Known rows, with every way that one mark hangs from another
didos{kemu{tetesor}}: [ 11.4  19.2 -10.1  12.8 -17.0 -26.3  -7.8 -14.0   3.2 -25.2 -28.2  40.0
   2.8 -10.0 -11.5  -4.7  14.7   9.0  -7.6 -26.8   4.2]
mevi{zadil{pizam}}: [ 17.4  21.6  -6.4 -30.5  -2.5   0.6 -19.9   1.1  -6.9   2.1   4.9  33.4
  -3.2 -16.5  -2.2   5.6  12.5  12.1   0.9 -38.9  -1.3]
niza{ponivu tetesor{zadil}}: [  2.1  31.1  -1.8  13.1   4.1 -32.4   1.7  11.4 -17.2 -19.6 -14.7  13.6
   0.4  14.3 -15.8  -4.1  19.3   8.5  -0.8 -11.5 -14.8]
ponivu{fepuviz niza{tetesor}}: [-14.6  37.4  20.7  24.0  10.0 -33.5  -2.6   6.6 -16.2 -34.0 -34.1   6.1
   1.6 -15.5   9.1   9.2  35.6   1.9   0.2  -6.1  -1.5]
pizam{niza{ponivu}}: [-12.9  31.1  -7.0 -14.5  -1.5 -30.2   3.9  -7.1  -0.3  -1.0  -6.6  37.8
  14.5  14.6  -7.4  18.1   6.5  18.5  13.5 -18.4  -3.8]
zadil{kuvup pizam}: [  7.5  20.7  -0.4 -14.0  -7.7 -19.1 -24.0   2.2   7.3  -9.4  -7.6  41.0
  13.0 -11.3   2.5 -17.7   7.2  13.4  -5.4 -40.9   1.7]
niza{ponivu{fepuviz} tetesor{zadil}}: [ -9.9  31.4   7.6  16.4   4.9 -38.7   2.0  13.8 -26.6 -31.9 -24.4  -2.3
   3.2  10.1  -7.2   0.2  20.8  12.4   7.9   0.1 -15.8]
zadil{kuvup pizam{niza{ponivu}} tetesor}: [-10.3  35.6 -18.4 -21.4 -12.0 -38.9 -17.4   0.9  30.8 -11.6 -12.8  42.8
  28.2  -9.8 -15.2  -1.5   0.4  23.2   4.3 -46.1 -13.2]
fepuviz{ponivu{niza{tetesor{zadil{kuvup}}}}}: [  5.4  34.6   0.1  21.0  -0.8 -25.6   0.3  31.7  10.5 -29.1 -22.0  21.9
  11.7 -15.2   2.1  -9.1  39.7   4.8 -21.4 -22.8 -15.7]
tetesor{zadil{kuvup pizam{niza{ponivu{fepuviz}}}}}: [ -7.1  19.4 -12.3 -14.6   1.2 -47.2  -8.7  19.7   8.7 -18.3 -24.4  18.7
  23.7  -0.7  12.4   1.0   8.9  23.4  10.0 -21.5 -20.0]
pizam{niza{tetesor{zadil}}}: [  2.4  23.8 -11.8  -3.2   5.8 -43.6   6.1  19.4   7.8 -25.5 -28.7  23.6
  10.2   4.5   1.7  22.4  35.7  11.8   4.4 -28.5 -14.3]
pizam{niza{ponivu} zadil}: [-10.4  29.0 -11.4 -25.3 -10.2 -38.6  22.0   3.9   5.2   1.5  -8.4  24.4
   9.7  10.7  -4.4  16.6   8.5   9.9  14.0 -19.4 -18.9]
zadil{kuvup pizam{niza{ponivu{fepuviz}}} tetesor}: [-21.6  35.6 -10.8 -18.2  -9.0 -46.3 -16.1   4.9  21.5 -21.4 -16.6  27.1
  30.2 -13.5  -7.4   0.9   1.9  25.9  12.0 -36.2 -14.9]
pizam{niza}: [ -6.7  21.3  -3.4 -17.6  -3.7 -24.2   0.5  -3.2   8.8  -8.2  -8.0  40.6
  13.6   3.2   3.6  22.3  18.7  13.2  11.6 -31.4   1.5]
fepuviz{ponivu}: [  2.1  28.4   1.0  -8.2  -7.5  -1.7  -6.0   9.8  -3.0  -8.9  14.7  40.2
  -1.8  -0.7  -9.8   7.9  18.0  13.1  -4.8 -26.1   5.3]
niza{ponivu{fepuviz} tetesor}: [-20.1  42.1  19.6  13.1   0.7 -42.0  -6.0  -2.9 -29.8 -23.5 -19.8   9.3
   2.0   7.6 -11.2  -2.1  14.2  17.9  10.2  -0.6  -9.0]
kemu{tetesor}: [ 13.7  29.0  -1.8   6.2 -10.7 -13.8 -12.1 -10.2   0.8  -9.3 -14.4  41.5
   7.6   1.0 -15.0   0.5  16.3   9.0   2.8 -23.0   1.9]
didos{kemu{tetesor{zadil}} niza{ponivu{fepuviz}}}: [ -8.6   7.9 -14.4  24.2  -9.6 -53.8   4.9  -0.5 -11.5 -37.7 -42.7  33.2
   2.4   2.4 -10.1   6.5  17.8   7.8  -2.8  -8.2   0.2]
pizam{niza{ponivu{fepuviz}} zadil{kuvup tetesor}}: [-25.1  34.1  -4.7 -21.6 -26.4 -46.8  10.2   5.5  24.1 -17.6 -16.9   7.3
  31.9  -7.7  -9.9   3.7   3.1  14.3  23.0 -27.8 -30.8]
tetesor{zadil{kuvup}}: [  9.7  12.7   0.0  -0.1 -11.2  -8.7  -6.3   9.0   5.3 -13.4 -10.0  24.6
  18.3   1.7   1.2 -11.2  14.4   8.0   0.3 -32.6  -8.2]
fepuviz{ponivu{niza{tetesor{zadil{kuvup pizam}}}}}: [ 14.1  31.6 -10.2  13.5   5.4 -33.6 -10.2  42.5  14.0 -32.5 -26.1  30.2
   5.2 -21.8   8.2 -12.7  39.7   8.1 -30.5 -29.0 -15.7]
mevi{zadil{kuvup pizam}}: [ 14.9  22.5  -0.8 -30.8 -14.2  -4.2 -24.8  -1.2   1.2   0.9  -4.7  36.0
  12.6 -21.5  -2.0 -12.2   4.3  16.0  -0.7 -46.4  -8.2]

Rows
[  2.9  26.2   4.4  18.6  10.9 -43.6 -14.5  29.3   0.2 -44.2 -44.8   3.6
  13.1 -26.4  19.5 -13.0  38.8   5.2 -12.2 -18.7 -15.8] -> ponivu{fepuviz niza{tetesor{zadil{kuvup pizam}}}}
[  2.4  -2.0 -23.2   8.8   6.0 -59.5  -6.5  21.8  -5.0 -45.0 -39.4  43.3
 -13.7 -14.7   1.7   6.3  36.4   4.2 -22.4 -37.6   6.9] -> didos{kemu niza{tetesor{zadil{pizam}}}}
[ -4.3  45.5   6.3  15.9   6.5 -20.4   0.7  18.9  -3.5 -25.9 -13.2  30.0
  -5.0 -14.1  -3.3   6.4  38.6   5.5 -17.1 -14.7  -2.9] -> fepuviz{ponivu{niza{tetesor}}}
[-14.1  32.6 -14.6 -24.4 -26.4 -38.3  14.1   0.9  33.1  -7.7 -13.0  24.9
  30.0  -4.0 -18.3   0.2   1.3  12.5  16.3 -39.3 -28.1] -> pizam{niza{ponivu} zadil{kuvup tetesor}}
[ 14.1  31.3 -15.1  13.3  18.0 -27.3  -6.5  46.1   6.7 -35.1 -19.9  25.8
  -9.3 -19.7   5.9   7.1  46.5   4.9 -28.1 -21.7  -8.7] -> fepuviz{ponivu{niza{tetesor{zadil{pizam}}}}}
[-18.7  32.3   2.4   4.3  -4.0 -63.3   2.3  15.0  -2.3 -26.7 -38.7  10.9
  27.8   9.5   3.3   0.8  18.1  23.7  12.6 -13.1 -29.3] -> pizam{niza{ponivu{fepuviz} tetesor{zadil{kuvup}}}}
[ -1.3  29.2  -1.8   8.7  13.8 -45.3 -12.3  24.6 -23.2 -33.5 -27.4   3.0
  -2.8   1.8  -1.3  -5.1  19.9  15.7  -0.7  -8.2 -15.8] -> niza{ponivu{fepuviz} tetesor{zadil{pizam}}}
[ -4.7  22.4 -12.5 -30.0 -30.2 -34.0   9.4   9.2  41.8 -12.1 -13.4  26.3
  30.0 -16.2  -7.6   7.7  12.3   7.0  14.4 -49.7 -22.1] -> pizam{niza zadil{kuvup tetesor}}
[ 14.5  24.8  -4.5  16.7   9.3 -36.8 -12.5  27.6   9.5 -33.2 -41.6  19.4
   9.6 -20.8  12.0 -15.3  36.9   1.9 -20.4 -30.3 -14.9] -> ponivu{niza{tetesor{zadil{kuvup pizam}}}}
[  1.1  25.1  -6.1  -2.8  -6.7 -48.9   0.6  17.7  14.1 -23.1 -35.4  28.9
  23.9   0.0   4.8   4.5  29.3  15.5   3.2 -34.6 -21.5] -> pizam{niza{tetesor{zadil{kuvup}}}}
[ 14.5  29.3 -30.1  -5.9  -6.9 -46.7 -12.2  12.3  26.3 -11.6 -35.3  43.6
  27.6   2.6  -6.9  -7.9  10.3  24.5  -1.1 -30.4 -24.1] -> kemu{tetesor{zadil{kuvup pizam{niza{ponivu}}}}}
[ -6.6  26.0  14.1  28.1   3.3 -37.7  -1.7  19.0  -3.4 -40.3 -43.7  -1.7
  18.2 -16.7  16.4  -7.2  37.6   3.0  -5.5 -10.3 -16.9] -> ponivu{fepuviz niza{tetesor{zadil{kuvup}}}}
[-16.1  12.7  -7.9  19.7 -12.3 -65.4   4.6   2.8  -9.3 -35.4 -44.4  37.6
   6.7  -0.4 -11.2 -13.6  15.6  12.4 -14.1 -26.8  -7.7] -> didos{kemu niza{ponivu tetesor{zadil{kuvup}}}}
[  7.3   0.1 -20.6  17.5 -23.1 -45.6  -3.7  -0.6  14.4 -29.1 -47.6  53.3
  14.8 -10.2  -6.8  -6.2  24.0   6.3 -13.3 -37.5   2.3] -> didos{kemu{tetesor{zadil{kuvup}}} niza}
[ -3.1  36.5 -21.5 -38.7 -15.4 -26.4 -18.7  -3.2  23.9  -0.8  -9.7  39.4
  25.2 -20.3 -19.6   2.6  -0.5  24.2   9.4 -51.3 -23.0] -> mevi{zadil{kuvup pizam{niza{ponivu}} tetesor}}
[ 25.1  20.7  -6.3  10.7 -18.9 -16.7 -10.1   4.7  16.4 -12.3 -27.0  33.7
  23.5  -0.9  -9.1 -15.2  17.7   8.8  -2.0 -31.1 -13.8] -> kemu{tetesor{zadil{kuvup}}}
[-16.9  12.4  -2.6  12.3  -7.5 -53.2   1.4  -4.1 -14.5 -34.4 -35.6  47.2
  -9.4  -9.3  -7.2   9.0  27.6   7.4 -10.6 -30.5  14.4] -> didos{kemu niza{tetesor}}
[  3.9  28.2 -19.4 -42.4 -16.4 -19.0 -21.2   0.8  33.5  -5.8 -12.2  40.1
  25.4 -29.2 -10.4   9.7  11.3  18.6   7.5 -63.1 -15.7] -> mevi{zadil{kuvup pizam{niza} tetesor}}
[-34.8  22.1   6.3  18.5  -4.9 -67.9   2.7  -6.9 -31.5 -41.2 -41.4  29.8
  -6.6  -2.7  -8.6   5.9  18.3  13.2  -1.3  -8.5   5.6] -> didos{kemu niza{ponivu{fepuviz} tetesor}}
[ -1.7  31.5   3.2   9.9   1.6 -51.7 -17.4  24.0 -14.6 -31.8 -32.2   7.5
  11.8  -3.9  -0.8 -21.9  15.1  20.1  -2.1 -14.6 -22.8] -> niza{ponivu{fepuviz} tetesor{zadil{kuvup pizam}}}
[ 25.7  19.2 -34.0  -9.2   4.6 -35.1  -9.8  21.6  26.4 -17.6 -30.3  43.7
  12.0  -4.0   2.1  18.7  28.1  15.1  -1.5 -34.6 -10.6] -> kemu{tetesor{zadil{pizam{niza}}}}
[-10.6  42.0  -8.5 -11.8  -2.3 -64.0 -14.7   5.9   3.6 -11.8 -31.5  39.7
  19.8  -2.1  -5.1  -9.3  11.3  27.4  -1.3 -30.8 -18.8] -> zadil{kuvup pizam{niza{ponivu tetesor}}}
[ -9.8  31.6  11.3  16.4  -7.1 -44.3  -4.7  13.5 -17.6 -28.0 -29.9   1.2
  17.6   6.2  -4.9 -19.0  12.6  17.4   7.7  -7.1 -22.7] -> niza{ponivu{fepuviz} tetesor{zadil{kuvup}}}
[  0.3  23.5  -1.9 -16.8 -32.4 -14.8   1.2   5.4  25.2 -13.6  -6.9  20.5
  20.0 -17.5 -14.8 -10.2   8.8   1.1   8.2 -45.3 -17.3] -> pizam{zadil{kuvup tetesor}}
